What can hang from each mark:
F: V
K: V
Z: V
M: V X
Q: W
W: B
V: F J K Q
B: X
X: B

Each row was made from one small tree. The marks that hang from a mark follow it in brackets, in alphabetical order. Every link used is in the known rows. Write each row's tree.
Known rows:
M(V): [ 2.17  1.33  2.61  3.28  1.44  0.63 -0.85  1.00  0.96 -0.82  1.75 -0.95
  1.51  0.86 -1.70  1.63 -0.47  1.72  2.86]
M(V(K) X): [ 2.07  1.24  1.77  3.16  1.60  0.40 -0.68  0.54 -2.95 -0.85  3.03 -0.38
  1.22 -0.27 -0.62  1.50  0.35  2.30  2.09]
F(V(K Q(W))): [ 1.79  3.96 -0.84  1.12  0.45  0.90 -0.36  0.68 -0.44  0.09  3.46 -0.93
 -1.71 -0.19 -4.52  1.07  1.20  0.46 -3.08]
M(X(B)): [ 2.30  1.48  1.89  2.73  5.18  1.30 -0.77  1.13 -4.66 -2.80  1.72  0.24
  0.46 -1.26 -2.71  1.29 -0.57  0.32  4.46]
W(B(X)): [ 2.66  1.71  2.20  2.64  6.83  1.49 -0.14  1.65  5.35  0.09 -0.26 -0.50
  0.98  2.43 -2.42  1.34 -1.14  0.32  1.72]
F(V): [ 2.00  1.45  2.55  1.28  1.52  1.11 -0.98  1.23 -3.19 -0.58  1.51 -0.13
  1.25  0.72 -4.78  1.34 -0.69  1.22  0.50]
K(V(Q(W))): [ 2.01  3.63 -0.29  2.49  7.22  1.13 -0.54  0.56  2.74 -0.02  2.41 -1.21
 -0.77  0.20 -5.17  0.90 -0.17  0.01  0.17]
Z(V): [ 2.10  1.61  2.14  2.28  0.01  1.51 -1.06  1.18 -1.02  1.24  1.36  0.20
 -0.99  1.11 -3.94  0.76 -1.16  1.96  2.52]
K(V): [ 2.07  1.09  2.37  2.70  7.94  1.50 -1.11  0.76 -1.30  0.10  0.93 -0.09
  1.97  0.95 -4.33  1.07 -0.86  1.01  3.44]
Z(V(J K Q(W))): [ 1.75  2.64  0.15  2.34 -1.57  0.86 -1.24  0.81  1.08  0.14  3.66 -0.63
 -3.87  0.08 -3.29  0.34  0.73  1.38 -1.18]
Z(V(F Q(W))): [ 2.05  3.91 -0.52  2.06 -1.64  1.37 -2.17  0.57  2.58  2.26  3.27 -1.16
 -3.75  0.26 -4.70  0.59 -0.41 -4.50 -1.37]
V(F Q(W)): [ 2.23  3.79 -0.36  2.41  2.40  1.50 -2.09  0.48  3.33  1.28  2.39 -1.42
 -1.75 -0.36 -3.84  1.09 -0.01 -5.55 -1.70]
V(F K Q(W(B))): [ 2.22  3.73 -1.15  2.68  2.10  1.81 -1.75  0.47  1.58  1.72  2.72 -1.31
 -1.88  1.85 -2.41  1.06  1.11 -5.58 -1.55]
F(V(J Q(W))): [ 1.92  2.24  1.22  1.30  0.64 -0.06 -1.27  1.39  0.18 -2.40  3.56 -1.12
 -1.61 -0.06 -5.24  0.91  0.17  0.57 -3.19]
M(V X): [ 2.20  1.12  2.33  3.08  2.24 -0.02 -0.81  0.87 -1.89 -1.62  2.64 -0.60
  1.52 -0.23 -1.67  1.56 -0.68  1.97  2.54]
F(V(K)): [ 1.82  1.59  1.86  1.28  1.31  1.38 -0.79  1.02 -4.33  0.41  1.94  0.04
  1.04  0.74 -3.68  1.29  0.52  1.60  0.16]
W(B): [ 2.34  1.27  2.07  2.75  4.43  1.81 -0.73  1.20 -1.20 -0.03  0.32 -0.34
  1.15  2.85 -2.67  1.32 -0.75  0.56  2.00]
Q(W(B)): [ 2.45  4.15  1.90  2.58  5.52  1.39  0.00  1.43  1.44 -0.51  1.39 -0.66
  0.19  2.32 -2.86  0.98 -0.28 -1.19  0.30]
K(V(J Q(W(B)))): [ 2.05  1.89  0.95  2.85  6.89  0.42 -1.12  1.01  1.73 -2.18  2.59 -1.19
 -0.89  2.37 -4.66  0.71 -0.12 -0.19 -0.08]
M(V(K)): [ 2.05  1.40  1.98  3.30  0.83  0.85 -0.73  0.41 -0.09  0.07  2.07 -0.72
  1.37  0.73 -0.71  1.53  0.70  2.04  2.44]
K(V(F J Q(W))): [ 2.04  1.77  1.17  2.67  5.73  0.66 -2.90  0.34  2.11 -0.68  3.13 -1.27
 -1.28 -0.22 -4.80  0.68 -0.07 -5.34 -0.05]
K(V(F J)): [ 2.05 -0.84  3.82  2.85  6.31  1.07 -3.53  0.57 -1.91 -0.49  1.60 -0.34
  1.37  0.51 -3.99  0.84 -0.81 -4.39  3.12]
Z(V(K)): [ 1.97  1.82  1.32  2.33 -0.27  1.77 -0.96  0.87 -2.49  2.13  1.76  0.29
 -1.20  0.91 -2.93  0.70 -0.06  2.28  2.12]
M(X): [ 2.19  1.22  1.97  2.51  4.81  1.19 -0.87  1.03 -3.50 -0.49  1.58  0.25
  0.85 -0.57 -2.87  1.38 -1.11  1.50  1.27]

Write each row's tree:
[ 1.83  2.45  0.09  2.63  2.28  1.04 -1.20  0.68  1.74 -0.61  2.95 -0.86
 -2.17 -0.46 -2.38  0.86  1.06  0.48 -1.88] : V(J K Q(W))
[ 2.38  3.59 -0.40  2.62  2.66  1.56 -1.91  0.71  2.50  1.01  2.26 -1.45
 -1.69  2.01 -3.48  1.16 -0.06 -6.03 -1.67] : V(F Q(W(B)))
[ 1.84 -0.56  0.19  2.78  1.17  1.09 -1.79  0.60 -0.95 -0.34  1.85 -0.51
 -1.11 -0.13 -2.20  1.25  0.63  2.39 -0.20] : V(J K Q)
[ 1.86  2.30  0.27  2.66  1.34  1.23 -2.74  0.38  1.65  0.32  3.42 -1.12
 -2.35 -0.74 -2.41  0.85  1.16 -4.89 -1.75] : V(F J K Q(W))
[ 2.19 -0.72  1.27  3.54  0.15 -0.65 -1.80  0.76 -2.16 -5.32  3.88 -1.17
 -1.06 -1.43 -1.89  1.64  0.05  1.87  3.54] : M(V(J Q) X(B))
[ 1.88  0.52 -0.03  2.64  4.89  1.53 -2.93  0.44  0.11  1.52  1.84 -1.07
  0.01  0.58 -5.07  1.35 -0.67 -3.81  1.54] : K(V(F Q))
[ 1.56  2.44  0.44  1.34  0.08  0.35 -1.10  0.98 -0.97 -1.48  3.85 -0.91
 -1.85 -0.28 -4.23  0.84  1.30  0.89 -3.18] : F(V(J K Q(W)))
[ 1.99 -0.42  3.08  2.85  2.07  1.58 -3.22  0.77 -2.43  0.51  1.82 -0.02
  0.26  0.07 -1.56  1.04  0.38 -3.89  1.54] : V(F J K)
[ 1.78  4.33 -1.20  2.19 -1.30  1.24 -0.46  0.59  1.59  1.87  3.27 -0.82
 -3.77  0.24 -3.62  0.57  0.63  1.33 -0.98] : Z(V(K Q(W)))
[ 1.86 -0.13  2.90  2.49 -2.29  1.54 -3.37  0.73 -2.87  1.51  2.57  0.20
 -1.76  0.55 -2.51  0.42  0.00 -2.97  1.81] : Z(V(F J K))
[ 1.62 -0.47  0.54  1.50 -1.21  0.61 -1.91  0.97 -3.43 -1.19  2.90 -0.57
 -0.96  0.19 -4.07  1.28  0.74  2.56 -1.70] : F(V(J K Q))
[ 2.17  3.37 -0.16  2.59  6.31  1.23 -2.00  0.42  2.10  0.61  2.54 -1.51
 -0.82  2.45 -4.88  0.89 -0.07 -6.07 -0.07] : K(V(F Q(W(B))))
[ 2.00 -0.92  1.08  2.81  0.65  1.15 -3.62  0.56  0.15 -0.08  1.74 -1.01
 -1.15 -0.09 -3.33  1.35 -0.56 -3.46 -0.26] : V(F J Q)
[ 2.09 -0.18  3.63  2.43 -1.51  1.16 -3.50  1.04 -1.81  0.50  2.16 -0.09
 -1.58  0.58 -3.58  0.57 -1.19 -3.25  1.99] : Z(V(F J))
[ 1.73  1.12 -0.70  1.30 -0.64  1.16 -1.14  0.82 -3.00  0.50  2.36 -0.54
 -0.52  0.49 -4.48  1.51  0.68  2.38 -1.75] : F(V(K Q))
[ 1.90 -0.62  1.06  2.50 -3.34  0.90 -3.81  0.86 -0.31  1.02  2.68 -0.85
 -3.24  0.48 -4.34  0.75 -0.90 -2.59  0.38] : Z(V(F J Q))
[ 1.92  4.13 -1.28  2.50  2.90  1.61 -0.25  0.70  2.03  0.94  2.36 -0.96
 -1.72 -0.33 -2.69  1.05  1.06  0.25 -1.82] : V(K Q(W))
[ 2.15 -0.50  3.83  3.26  1.59 -0.52 -1.56  1.04 -2.35 -3.26  3.09 -0.50
  1.15 -0.45 -1.32  1.33 -0.68  2.20  2.16] : M(V(J) X)
[ 1.95 -1.19  1.33  2.86  4.34  0.82 -3.77  0.34 -0.45 -0.33  2.20 -1.00
 -0.13  0.24 -4.63  1.03 -0.54 -3.41  1.35] : K(V(F J Q))
[ 2.02 -0.66  3.45  3.29  0.05  0.06 -3.10  0.46 -3.69 -1.36  3.86 -0.48
  0.55 -0.82 -0.31  1.32  0.38 -3.17  1.92] : M(V(F J K) X)
[ 2.01  3.55 -0.15  2.50  5.96  1.43 -2.19  0.27  2.52  1.18  2.81 -1.42
 -0.83  0.14 -5.15  0.85 -0.19 -5.58 -0.18] : K(V(F Q(W)))
[ 2.10  2.06  1.15  1.41  0.79 -0.09 -1.15  1.44 -0.27 -2.73  3.22 -1.21
 -1.54  2.20 -4.96  0.92  0.22  0.00 -3.31] : F(V(J Q(W(B))))
[ 2.03 -0.37  3.41  3.50 -0.80  0.64 -3.21  0.41 -0.74 -0.56  2.95 -0.83
  0.76  0.21 -0.34  1.30  0.73 -3.47  2.37] : M(V(F J K))
[ 2.23  3.43 -0.30  3.02  1.80 -0.38 -0.15  0.76  1.69 -2.22  3.96 -1.77
 -1.19  1.39 -2.28  1.45  0.06  0.32 -1.05] : M(V(Q(W(B))) X)
[ 1.79  1.08 -0.75  3.24 -1.07  0.72 -1.02  0.24  1.34  0.21  2.74 -1.37
 -0.16  0.48 -1.42  1.80  0.92  2.73  1.00] : M(V(K Q))
